Each row was made from one path, in order. Every step used is in the known rows, and no mark comes twice. Write each row's path.
Known rows:
geget nifof mana zefi mufu girut: -.02	-.18	.22	-.30	-.18	-.25	.14	-.20	-.39	-.05	.05	.13	.03	.23	-.33	.34	.55	-.08	.16	-.01	-.16	.31	-.24	.07	.08	-.05	.11	.44
rofu nifof mufu zefi mana: -.20	-.05	.32	.02	-.15	.18	-.03	-.30	-.13	-.23	.22	.05	.28	.14	-.23	.15	.29	-.24	.09	.12	.11	.18	-.32	.44	.04	.12	.11	.44
mufu nifof geget regut: .03	-.25	.34	-.14	-.17	.26	.08	-.36	-.13	-.07	.09	-.06	.18	.10	-.20	.21	-.13	-.48	.08	.24	.02	.13	-.22	.27	-.04	.26	.26	.42
rofu nifof: -.09	-.20	.12	.06	-.03	.07	-.03	-.29	-.22	-.24	.10	-.20	.38	.09	-.12	.31	.03	-.03	.07	.26	.10	.16	-.16	.18	-.09	.18	.15	.35
mana nifof geget: .00	.01	.06	-.05	-.04	.24	.05	-.08	-.21	-.06	-.09	-.17	.26	.17	-.11	.21	.02	-.25	.03	.13	.06	.21	-.19	.02	.10	.15	.10	.55
kora rofu nifof mana zefi mufu: -.02	-.25	.17	.13	-.23	-.29	.01	-.44	-.33	-.20	.22	-.15	.27	.12	-.37	.44	.32	-.11	.03	.05	.07	.08	-.16	.05	-.19	-.01	.24	.43
nifof mufu girut: -.02	.01	.18	-.04	-.03	.12	.03	-.22	-.11	-.21	.05	.15	.23	.15	-.16	.03	.25	-.04	.18	.04	-.04	.29	-.21	.37	.16	.13	.00	.32
zefi mufu: .04	-.14	.16	-.06	-.10	-.02	-.05	-.28	-.28	-.10	-.05	-.05	.13	.21	-.17	.27	.17	-.15	.10	.05	.08	.38	-.31	.12	.02	.09	.15	.33
girut mufu zefi mana nifof: .01	.24	.41	-.18	-.05	.45	.04	-.14	-.22	-.03	-.10	.16	.28	.19	-.28	.18	.38	-.57	.10	-.09	.04	.22	-.55	.25	.10	.06	.18	.62
mana zefi mufu nifof geget: .13	-.33	.22	-.07	-.29	-.25	.01	-.42	-.36	.03	-.06	-.01	.04	.25	-.32	.33	.31	-.51	.16	.04	.13	.31	-.33	.20	.05	.10	.32	.53
kora rofu nifof: -.02	-.18	.12	.20	-.09	.12	-.05	-.34	-.18	-.27	.17	-.28	.42	.04	-.23	.29	.01	-.06	-.07	.20	.11	.04	-.18	.12	-.17	.15	.04	.34
kora rofu: -.01	-.05	.19	.10	-.06	.09	-.02	-.23	-.15	-.21	.06	-.12	.21	.03	-.19	.22	.01	-.07	-.08	.06	.07	.14	-.23	.11	-.10	.13	-.11	.31
kora rofu nifof mufu zefi mana: -.11	-.03	.33	.15	-.20	.22	-.05	-.36	-.10	-.26	.29	-.01	.31	.10	-.35	.13	.28	-.27	-.06	.05	.12	.06	-.34	.39	-.05	.07	.00	.45
mana nifof: -.10	.15	.16	.01	.05	.20	.06	-.09	-.16	-.13	-.07	-.03	.24	.14	-.05	.27	.04	-.13	.11	.04	.07	.23	-.23	.07	.10	.14	.10	.42
mufu girut mana: .13	-.09	.22	-.15	-.08	.20	-.07	-.25	-.16	-.09	-.03	.17	.17	.15	-.29	.27	.39	-.29	.13	.03	-.11	.20	-.37	.20	.02	.29	.06	.29
zefi mana nifof geget: -.07	.08	.19	-.03	-.10	.32	.03	-.11	-.14	.03	-.09	-.20	.17	.30	-.16	.26	.19	-.44	-.03	.06	.10	.15	-.28	.00	.08	.10	.06	.57
geget nifof rofu: -.25	.13	.22	-.25	.04	.10	.11	-.04	-.21	-.13	-.12	.03	.09	-.01	-.09	.31	.06	.06	.10	.08	.07	.38	-.27	.06	-.06	.18	-.05	.34
zefi mufu girut mana: .23	-.15	.20	-.17	-.18	.10	-.11	-.33	-.26	-.01	-.08	.18	.16	.28	-.39	.31	.51	-.38	.16	-.05	-.08	.33	-.49	.16	.06	.21	.22	.31
kora rofu nifof mana zefi: -.13	-.19	.19	.16	-.14	-.21	.06	-.34	-.24	-.26	.26	-.15	.29	-.01	-.29	.40	.19	.00	.01	.11	.04	-.05	-.05	.09	-.25	.06	.12	.40
nifof mana zefi mufu girut: .04	-.18	.24	-.15	-.19	-.24	.03	-.30	-.30	-.04	.01	.14	.11	.23	-.32	.34	.51	-.24	.20	-.04	-.08	.29	-.24	.19	.06	.03	.20	.40
zefi mana nifof mufu: -.23	.36	.29	.08	.00	.24	.11	-.14	-.03	-.13	.01	.07	.12	.25	-.09	.15	.27	-.15	.13	-.10	.09	.23	-.28	.16	.18	.00	.06	.42
girut mufu zefi: .09	-.06	.32	-.23	-.05	.26	-.01	-.20	-.30	-.14	-.01	.17	.30	.01	-.26	.09	.20	-.32	.12	.06	.02	.29	-.44	.35	.01	.15	.14	.49
rofu nifof mana zefi mufu: -.10	-.27	.18	.01	-.17	-.34	.03	-.38	-.37	-.16	.15	-.09	.24	.16	-.27	.47	.32	-.08	.19	.11	.06	.20	-.13	.11	-.12	.02	.34	.41
girut mufu nifof rofu kora: .04	.38	.32	-.12	.06	.24	.06	-.35	-.12	-.21	-.21	.34	.29	-.05	-.24	.28	.09	-.50	.22	-.12	.03	.27	-.57	.34	-.19	.20	.27	.48
regut geget nifof rofu: -.23	.05	.39	-.27	.00	.20	.20	-.06	-.06	-.22	-.04	.03	.14	-.06	-.11	.24	-.13	.13	.04	.12	.02	.33	-.29	.13	-.07	.28	.03	.24
zefi mana: -.14	-.02	.34	-.02	-.07	.13	-.01	-.21	-.12	-.09	-.02	-.09	.08	.19	-.13	.27	.20	-.23	.01	.06	.10	.20	-.31	.13	-.04	.11	-.04	.35
regut geget: -.06	-.16	.35	-.07	-.05	.17	.10	-.20	-.05	-.25	.07	-.07	.20	.02	-.11	.15	-.16	.03	.02	.16	.02	.21	-.23	.22	-.03	.27	.09	.22
zefi mufu nifof rofu: -.04	.07	.29	-.12	-.09	.01	-.01	-.36	-.25	-.06	-.22	.17	.11	.19	-.19	.42	.14	-.45	.27	-.08	.13	.43	-.45	.23	.03	.19	.40	.34
regut geget nifof: -.13	-.14	.32	-.20	-.03	.17	.21	-.09	-.12	-.26	.12	-.05	.11	.02	-.13	.15	-.12	.19	-.04	.19	-.07	.22	-.22	.10	.00	.18	-.01	.26
girut mana zefi mufu nifof: .11	-.15	.35	-.08	-.24	-.28	-.01	-.47	-.30	.00	-.05	.26	-.07	.21	-.38	.47	.52	-.46	.27	-.13	.07	.28	-.49	.19	.00	.19	.39	.35
geget nifof: -.14	-.06	.17	-.19	.01	.05	.11	-.07	-.25	-.16	.03	-.06	.09	.07	-.09	.24	.06	.12	.02	.15	-.02	.28	-.22	.04	.02	.10	-.09	.35
girut mana: .01	-.06	.24	-.08	-.05	.10	-.02	-.21	-.17	-.13	.01	.09	.08	.06	-.20	.30	.20	-.13	.10	.04	-.02	.21	-.33	.09	-.07	.27	.08	.27
nifof mana zefi: -.19	-.08	.27	-.07	-.05	-.24	.13	-.18	-.23	-.15	.09	.05	.05	.01	-.14	.36	.21	.01	.15	.03	.00	.18	-.08	.12	-.10	.08	.08	.39
zefi mana nifof: -.16	.24	.28	.02	-.01	.28	.05	-.13	-.11	-.04	-.09	-.09	.14	.26	-.10	.32	.22	-.31	.05	-.02	.10	.18	-.32	.04	.07	.07	.07	.43

Write each row's path:
.20	.00	.10	-.15	-.11	.38	-.02	-.14	-.19	.02	-.11	.07	.26	.25	-.32	.26	.38	-.50	.09	.04	-.12	.15	-.35	.06	.15	.27	.17	.50 -> mufu girut mana nifof geget
.08	-.33	.03	.15	-.17	.16	-.06	-.32	-.24	-.21	.16	-.37	.42	.08	-.27	.23	-.01	-.19	-.15	.29	.10	.00	-.13	.08	-.18	.16	.03	.47 -> kora rofu nifof geget
-.19	-.02	.34	-.14	-.02	.11	.26	-.11	-.04	-.34	.21	.08	.09	.00	-.10	-.02	-.06	.35	.04	.12	-.08	.26	-.18	.22	.10	.14	-.01	.25 -> regut geget nifof mufu
.21	-.31	.26	-.13	-.32	-.23	-.02	-.46	-.36	.05	-.05	.15	-.04	.24	-.43	.41	.50	-.59	.19	-.04	.06	.26	-.44	.15	.01	.21	.38	.48 -> girut mana zefi mufu nifof geget
-.11	-.21	.38	-.25	-.17	-.24	.27	-.19	-.25	-.17	.16	.05	-.02	.09	-.26	.32	.18	.15	.08	.03	-.12	.27	-.21	.03	-.01	.04	.17	.33 -> regut geget nifof mana zefi mufu
-.22	-.01	.54	-.24	-.15	.27	.21	-.10	-.02	-.25	.24	.20	.01	.08	-.25	.00	.15	-.01	-.01	.04	-.07	.25	-.39	.38	.14	.12	-.04	.35 -> regut geget nifof mufu zefi mana
-.24	-.08	.26	-.21	-.04	-.25	.23	-.07	-.29	-.16	.13	.04	-.02	.03	-.15	.35	.24	.16	.11	.06	-.09	.19	-.08	.00	-.06	.00	-.03	.41 -> geget nifof mana zefi
.18	-.03	.24	-.21	-.16	.54	.02	-.21	-.08	.04	.00	.06	.30	.16	-.35	.22	.25	-.56	.08	.12	-.10	.10	-.35	.12	.05	.32	.23	.45 -> mufu girut mana nifof geget regut
-.25	.07	.39	-.22	-.11	.17	.12	-.08	-.14	-.16	.16	.20	-.02	.13	-.22	.09	.34	-.09	.03	.00	-.02	.30	-.37	.30	.15	.02	-.13	.44 -> geget nifof mufu zefi mana
.23	.10	.16	-.12	-.12	.23	-.05	-.23	-.25	.02	-.16	.20	.21	.33	-.34	.35	.54	-.47	.20	-.12	-.08	.31	-.50	.07	.19	.17	.32	.40 -> zefi mufu girut mana nifof
.31	-.06	.05	-.18	-.20	.28	-.06	-.23	-.29	.08	-.15	.09	.24	.38	-.41	.29	.51	-.60	.12	-.03	-.09	.29	-.46	.03	.19	.20	.31	.52 -> zefi mufu girut mana nifof geget
-.27	.43	.34	-.06	.02	.32	.04	-.10	-.06	-.01	-.24	.01	.15	.19	-.10	.40	.20	-.37	.13	-.10	.20	.28	-.38	.05	.00	.14	.12	.43 -> zefi mana nifof rofu
.00	-.36	.02	.01	-.11	.12	-.04	-.27	-.26	-.16	.10	-.32	.39	.13	-.18	.26	.01	-.16	.00	.34	.09	.13	-.11	.14	-.09	.20	.15	.47 -> rofu nifof geget
-.05	.25	.25	-.12	-.03	.27	.06	-.11	-.11	-.17	.06	.41	.16	.07	-.24	.14	.33	-.24	.21	-.12	-.05	.26	-.40	.29	.21	.22	.20	.44 -> girut mana nifof mufu zefi
.08	-.13	.31	-.14	-.16	-.07	-.04	-.30	-.19	-.03	-.01	.20	.09	.09	-.37	.30	.57	-.26	.17	-.02	.00	.21	-.38	.23	-.04	.27	.05	.33 -> mufu girut mana zefi
-.24	-.16	.41	-.23	-.08	-.15	.32	-.10	-.16	-.23	.21	.05	.00	-.04	-.18	.27	.05	.24	.04	.10	-.14	.13	-.11	.07	-.07	.13	.04	.32 -> regut geget nifof mana zefi
-.18	.53	.14	-.02	.14	.29	.06	-.08	.01	-.20	-.20	.14	.28	-.02	-.11	.36	.00	-.26	.12	-.11	.11	.29	-.40	.12	-.11	.22	.06	.45 -> mana nifof rofu kora
-.23	.60	.28	.00	.06	.37	.04	-.12	.07	-.13	-.22	.11	.20	.10	-.16	.39	.17	-.44	.07	-.16	.15	.24	-.50	.10	-.13	.17	.02	.48 -> zefi mana nifof rofu kora
-.01	-.18	.24	-.03	-.18	-.29	-.01	-.31	-.30	-.05	-.03	-.02	.06	.15	-.24	.32	.34	-.12	.15	.00	.19	.38	-.31	.16	-.04	.08	.13	.38 -> mana zefi mufu
-.11	-.07	.41	-.15	-.13	.22	-.05	-.18	-.14	-.08	.03	.05	.11	.15	-.22	.24	.25	-.40	.01	.05	.08	.25	-.41	.30	.02	.17	-.03	.42 -> mufu zefi mana
-.10	.45	.47	-.24	-.02	.49	.03	-.11	-.18	.01	-.25	.25	.28	.11	-.27	.26	.37	-.64	.19	-.16	.14	.33	-.62	.26	.03	.13	.25	.60 -> girut mufu zefi mana nifof rofu
.00	-.24	.25	-.13	-.14	.28	.04	-.24	-.10	-.07	.11	-.18	.23	.02	-.17	.15	-.13	-.25	-.02	.28	.08	.18	-.15	.17	-.12	.24	.06	.40 -> nifof geget regut
-.20	.21	.32	-.23	.04	.25	.20	-.07	.06	-.33	-.02	.12	.16	-.14	-.18	.24	-.16	.06	-.02	.05	-.02	.28	-.41	.17	-.19	.28	-.06	.30 -> regut geget nifof rofu kora
.01	-.01	.29	-.07	-.14	-.11	.02	-.31	-.12	-.14	.08	.34	.06	.08	-.35	.14	.62	-.12	.26	-.09	.00	.25	-.33	.35	.06	.19	.06	.32 -> nifof mufu girut mana zefi
-.21	.06	.16	-.12	.02	.01	.19	-.09	-.18	-.25	.12	.07	.05	.06	-.08	.07	.11	.26	.10	.08	-.02	.32	-.16	.15	.09	.04	-.10	.34 -> geget nifof mufu
-.09	.02	.36	-.10	-.17	-.26	.01	-.40	-.28	-.01	-.21	.20	.04	.14	-.26	.46	.33	-.44	.32	-.11	.24	.43	-.43	.27	-.03	.16	.37	.38 -> mana zefi mufu nifof rofu
-.02	-.38	.18	-.05	-.18	.28	.00	-.35	-.15	-.16	.21	-.33	.44	.05	-.20	.23	-.13	-.23	.00	.42	.11	.07	-.10	.21	-.20	.26	.22	.42 -> rofu nifof geget regut
-.06	-.10	.19	.14	-.14	.14	-.03	-.30	-.14	-.35	.30	.02	.41	-.02	-.30	.08	.11	-.08	.00	.12	.09	.11	-.24	.41	-.02	.12	.06	.42 -> kora rofu nifof mufu zefi
-.18	-.10	.34	-.26	.00	.12	.29	-.05	-.13	-.29	.19	.03	.07	.01	-.11	.23	-.13	.22	-.01	.16	-.26	.14	-.12	.03	.00	.14	.07	.27 -> regut geget nifof mana
-.05	-.11	.11	.05	-.06	.13	-.01	-.33	-.16	-.28	.16	.00	.42	.16	-.19	.10	.24	-.04	.19	.18	-.01	.19	-.16	.40	.09	.14	.14	.36 -> rofu nifof mufu girut
-.25	.37	.42	-.18	-.03	.41	.00	-.06	-.08	-.01	-.20	.17	.17	.14	-.19	.36	.26	-.55	.13	-.12	.17	.30	-.50	.22	.07	.20	.12	.51 -> mufu zefi mana nifof rofu
.16	-.31	.31	-.16	-.26	.17	.02	-.46	-.23	.00	.04	-.05	.16	.22	-.27	.26	.00	-.59	.10	.16	.04	.26	-.32	.23	.00	.17	.40	.44 -> zefi mufu nifof geget regut
.07	-.14	.24	-.04	-.12	-.04	-.01	-.38	-.30	-.10	-.08	.09	.09	.27	-.19	.33	.16	-.39	.20	.00	.03	.34	-.39	.21	.10	.12	.35	.36 -> zefi mufu nifof
-.20	.54	.35	-.13	.01	.45	-.01	-.07	.05	-.11	-.17	.26	.22	.05	-.25	.36	.22	-.62	.05	-.18	.12	.26	-.61	.27	-.06	.21	.03	.55 -> mufu zefi mana nifof rofu kora
.00	-.01	.42	-.14	-.07	-.17	.19	-.36	-.33	-.12	.01	.25	.12	.06	-.26	.32	.30	-.33	.29	-.06	-.08	.13	-.28	.25	-.06	.04	.38	.50 -> girut mufu nifof mana zefi
-.03	-.10	.31	-.07	-.11	-.16	.00	-.26	-.19	-.08	.02	.12	.02	.01	-.27	.35	.39	-.11	.16	-.01	.10	.22	-.32	.13	-.12	.26	.05	.32 -> girut mana zefi
-.14	-.10	.36	-.07	-.08	-.26	.14	-.30	-.25	-.14	.08	.17	.00	.09	-.17	.42	.20	-.25	.24	-.01	-.06	.13	-.15	.22	-.02	.10	.28	.41 -> mufu nifof mana zefi
-.14	.29	.18	-.06	.07	.16	.00	-.17	-.01	-.25	-.13	.12	.22	-.09	-.15	.31	-.01	-.18	.07	-.02	.12	.32	-.38	.22	-.22	.25	-.04	.36 -> nifof rofu kora
-.20	-.04	.17	-.24	.03	.02	.20	-.01	-.26	-.18	.11	.03	.04	.06	-.08	.31	.05	.15	.05	.12	-.20	.19	-.09	-.03	.00	.03	-.01	.38 -> geget nifof mana
-.11	.31	.28	.00	-.04	.32	.07	-.18	-.03	-.07	-.04	.13	.20	.34	-.18	.10	.44	-.31	.16	-.10	.00	.23	-.34	.25	.26	.03	.05	.45 -> zefi mana nifof mufu girut
-.09	.06	.35	-.09	-.15	.48	.08	-.19	-.03	.05	.03	-.20	.22	.20	-.19	.23	.05	-.50	-.03	.14	.11	.11	-.27	.06	-.01	.14	.11	.52 -> zefi mana nifof geget regut
-.21	.36	.19	-.07	.09	.26	.06	-.06	-.13	-.09	-.23	.05	.24	.06	-.06	.33	.04	-.20	.20	-.03	.15	.33	-.30	.08	.02	.21	.16	.39 -> mana nifof rofu
.17	-.18	.38	-.21	-.16	.36	.11	-.42	-.23	-.04	.03	.04	.29	.07	-.27	.11	-.01	-.57	.13	.19	-.01	.15	-.34	.30	-.08	.20	.37	.51 -> girut mufu nifof geget regut
-.07	-.14	.24	-.09	-.15	-.33	.07	-.27	-.32	-.09	.04	.05	.02	.15	-.23	.38	.33	-.09	.18	-.04	.02	.30	-.18	.09	-.04	.01	.22	.39 -> nifof mana zefi mufu
.01	-.03	.35	-.24	-.10	.24	.19	-.16	-.03	-.26	.17	.31	.10	.07	-.31	.03	.30	.10	.11	.03	-.25	.22	-.35	.26	.15	.24	.05	.22 -> regut geget nifof mufu girut mana
